What can hang from each mark
Z_520: Z_197 Z_232 Z_422
Z_197: Z_205 Z_520 Z_883
Z_232: Z_520
Z_883: Z_197 Z_232
Z_253: Z_205 Z_868
Z_205: Z_197 Z_253
Z_868: Z_253

Every row comes from one small tree of marks. The marks that hang from a mark follow it in brackets, in the order of their numbers. Every link used is in the known rows. Which tree was each row made from?
Known rows
Z_883[Z_232[Z_520]]: [10, 20, -2, 7, -7, 2, 9, -4, 6, 1, -5, 5, 4, 0, 4, 13, 6, 2, -11, -6, 11, -16]
Z_883[Z_197[Z_520]]: [17, 20, -2, 6, 0, -9, -5, -9, 13, -3, -8, 11, -3, 5, 4, -13, -4, 3, -1, -1, -5, -1]
Z_883[Z_232]: [0, 0, 0, 13, -5, 1, 1, -8, 10, 6, -9, -2, 3, 1, 2, 3, 0, 11, -6, 0, 5, -21]
Z_205[Z_197[Z_520[Z_232]] Z_253[Z_868]]: [14, -14, -11, -5, 14, -12, -21, -2, -8, 28, -21, -18, 8, -20, 1, -17, -50, 21, -17, 7, 1, 11]
Z_205[Z_197[Z_883] Z_253]: [16, -6, -8, 7, 6, 14, -23, -2, 8, 26, -6, -1, -4, -6, 6, 3, -25, 12, -14, -4, -20, 27]
Z_520[Z_197 Z_422]: [11, -1, -10, 13, 7, -1, -1, -12, 6, 15, -7, 10, 3, -10, 2, -19, -17, 12, 10, -17, -7, 2]
Z_197[Z_520]: [8, 18, 1, 0, 3, -7, -8, 3, 2, -7, -3, -2, 3, 4, 3, -4, -10, 5, 2, -6, 2, 3]
Z_197[Z_205[Z_253] Z_883]: [9, 5, -5, -9, 14, 12, -29, -13, 9, 12, 1, -8, 4, -14, 14, -6, -15, 7, -6, -13, -5, 33]
Z_197[Z_205[Z_253] Z_520 Z_883]: [21, 22, -3, -13, 16, 4, -39, -8, 11, 5, -2, -13, 9, -11, 15, -9, -25, 14, -4, -17, -2, 36]
Z_253[Z_205 Z_868]: [-20, -4, -11, 4, 0, -14, -3, -6, 7, 12, 4, -4, -9, -16, -4, -16, -2, -11, 3, 10, 5, 11]
Z_883[Z_197]: [7, 2, -4, 8, 0, -1, 2, -13, 11, 3, -7, 14, -8, 1, 3, -9, 5, -2, -2, 4, -10, -5]
Z_253[Z_868]: [-1, -11, -4, 0, -2, -14, -3, -8, -7, 11, -6, -3, -4, -9, -6, -9, -11, -5, -5, 0, 9, 0]
Z_868[Z_253[Z_205[Z_197]]]: [-9, -4, -6, 0, -9, 7, -12, 15, 12, 9, 6, 7, -8, -18, -8, -14, -18, 11, -2, 7, -15, 13]
Z_205[Z_197[Z_520 Z_883[Z_232]] Z_253]: [26, 12, -6, 21, 1, 6, -31, -5, 19, 23, -16, -9, 3, -2, 8, 0, -34, 29, -19, -11, -12, 9]
Z_197[Z_205 Z_520 Z_883]: [12, 33, -2, -4, 5, 0, -39, -6, 8, -10, 4, -5, 0, -4, 4, -7, -22, 12, -2, -17, 8, 25]
Z_232[Z_520[Z_197[Z_205 Z_883] Z_422]]: [23, 34, -18, 5, 5, 8, -25, -18, 7, 7, 6, 20, 2, -16, 4, -12, -26, 7, -1, -31, 3, 30]
Z_205[Z_197[Z_520] Z_253[Z_868]]: [23, -6, -4, -2, 7, -12, -17, 3, 4, 27, -15, -7, 0, -19, 2, -12, -35, 12, -17, 3, -6, 21]
Z_232[Z_520[Z_197]]: [14, 19, -12, 7, 3, -5, 8, -6, 9, 0, 2, 17, -4, -8, -6, 11, -4, 3, -7, -12, -4, 0]
Z_868[Z_253]: [2, -4, 4, -8, -8, 1, -2, 5, -5, 0, -3, -3, 7, -8, -1, -11, -10, 6, 1, -6, 1, -8]
Z_520[Z_197[Z_883] Z_232 Z_422]: [3, 1, -22, 18, 15, 7, -20, -24, -6, 19, -13, -4, 11, -8, 6, -23, -41, 21, 10, -20, 0, 1]
Z_253[Z_205[Z_197[Z_520 Z_883]] Z_868]: [-3, 17, -16, 18, -2, -12, -36, -1, 12, 14, 0, -2, -15, -12, -8, -14, -35, 5, -8, 2, -4, 29]
Z_232[Z_520[Z_197 Z_422]]: [20, 18, -13, 6, 5, 0, 4, -9, 0, 10, -3, 19, 4, -10, 2, -8, -13, 3, 3, -20, -3, 7]

Write each row's tree
[7, -14, -3, -20, 12, -7, -16, -12, 4, 21, -3, -9, 4, -28, 6, -15, -19, 1, -10, -3, 7, 25]
Z_197[Z_205[Z_253[Z_868]]]
[24, 21, -7, 14, -5, 6, -37, 4, 0, 14, -6, 3, -1, 4, 6, -17, -42, 15, 1, -17, -7, 26]
Z_205[Z_197[Z_520[Z_422] Z_883]]
[16, 7, -15, 16, 14, 9, -26, -30, 31, 24, -7, 0, 3, -23, 9, -4, -25, 30, -12, -19, -9, 7]
Z_520[Z_197[Z_205[Z_253] Z_883[Z_232]]]
[20, 24, -9, -4, 5, 13, -23, -15, 13, 14, -3, -3, 9, -13, 14, 7, -12, 7, -17, -19, 6, 17]
Z_197[Z_205[Z_253] Z_883[Z_232[Z_520]]]
[27, 27, -8, 3, -6, 9, -6, -20, 18, 8, -7, 28, 7, -12, 9, -17, -6, 3, -3, -13, 7, 3]
Z_883[Z_197[Z_205] Z_232[Z_520[Z_422]]]
[9, -5, -10, -9, 11, -1, -31, -23, 4, 24, -5, -14, 1, -24, 8, -14, -26, 1, -11, -12, 6, 33]
Z_197[Z_205[Z_253[Z_868]] Z_883]
[15, 6, -15, 4, 19, 8, -28, -23, 22, 19, 0, 1, 0, -23, 9, -5, -24, 19, -7, -18, -13, 28]
Z_520[Z_197[Z_205[Z_253] Z_883]]
[1, 14, -2, 1, -7, -1, -21, 20, 11, 3, 3, 3, -5, -15, -7, -17, -26, 18, -3, 2, -12, 16]
Z_868[Z_253[Z_205[Z_197[Z_520]]]]
[1, 7, -21, 8, 18, 5, -34, -23, 7, 2, -1, -2, 3, -18, -5, -8, -39, 25, -4, -11, 3, 6]
Z_520[Z_197[Z_205 Z_883] Z_232]
[23, 3, -10, 7, 4, -8, -33, -7, 4, 31, -13, -9, -4, -12, 5, -10, -42, 14, -18, -8, -6, 29]
Z_205[Z_197[Z_520 Z_883] Z_253[Z_868]]
[18, 22, -6, 27, -10, 4, -32, -1, 17, 8, -11, 1, -5, 7, 0, 4, -32, 26, -15, -8, -3, -1]
Z_205[Z_197[Z_520 Z_883[Z_232]]]
[16, 11, -10, 4, 7, 0, -9, -12, -6, 7, -22, 1, 14, 1, 11, -36, -27, 11, 11, -4, 5, -4]
Z_883[Z_197[Z_520[Z_232 Z_422]]]
[12, 27, -4, 22, -6, -1, -24, -11, 11, 1, -12, -9, 3, 10, 7, 0, -19, 17, -4, -14, 7, -12]
Z_197[Z_520 Z_883[Z_232]]
[21, 18, -14, 21, 0, 1, 7, -15, 12, 15, -10, 16, 6, -11, 3, -5, -13, 13, -2, -22, 2, -15]
Z_883[Z_232[Z_520[Z_197 Z_422]]]
[16, 5, -7, 2, 4, 2, -22, 7, -13, 11, -12, -2, 12, -5, 1, -23, -46, 23, 0, -4, 1, 11]
Z_205[Z_197[Z_520[Z_232 Z_422]]]
[13, -23, -7, -1, 4, -5, -10, -3, 3, 33, -11, -2, -3, -21, 1, -9, -25, 5, -18, 6, -9, 19]
Z_205[Z_197 Z_253[Z_868]]
[16, 26, -13, 9, 2, 0, -7, -14, 26, -1, 4, 18, 2, -21, -4, 10, -13, 17, -15, -15, 5, -7]
Z_883[Z_232[Z_520[Z_197[Z_205]]]]
[11, 7, -4, -22, 24, 2, -25, -4, -1, 2, -9, -21, 21, -20, 10, -18, -30, 20, -5, -3, 7, 18]
Z_197[Z_205[Z_253] Z_520[Z_232]]
[9, 18, -11, 4, 9, 4, -28, -11, -17, 7, -15, -19, 18, 4, 12, -26, -40, 15, 11, -18, 10, 9]
Z_197[Z_520[Z_232 Z_422] Z_883]
[8, 15, -14, 11, 8, 4, -30, -20, 19, 3, 7, 10, -7, -16, -4, -2, -25, 16, -5, -16, -6, 18]
Z_520[Z_197[Z_205 Z_883]]
[8, -3, -21, 0, 30, 10, -32, -24, 10, 19, -7, -12, 11, -27, 7, -13, -40, 27, -7, -14, -7, 19]
Z_520[Z_197[Z_205[Z_253] Z_883] Z_232]
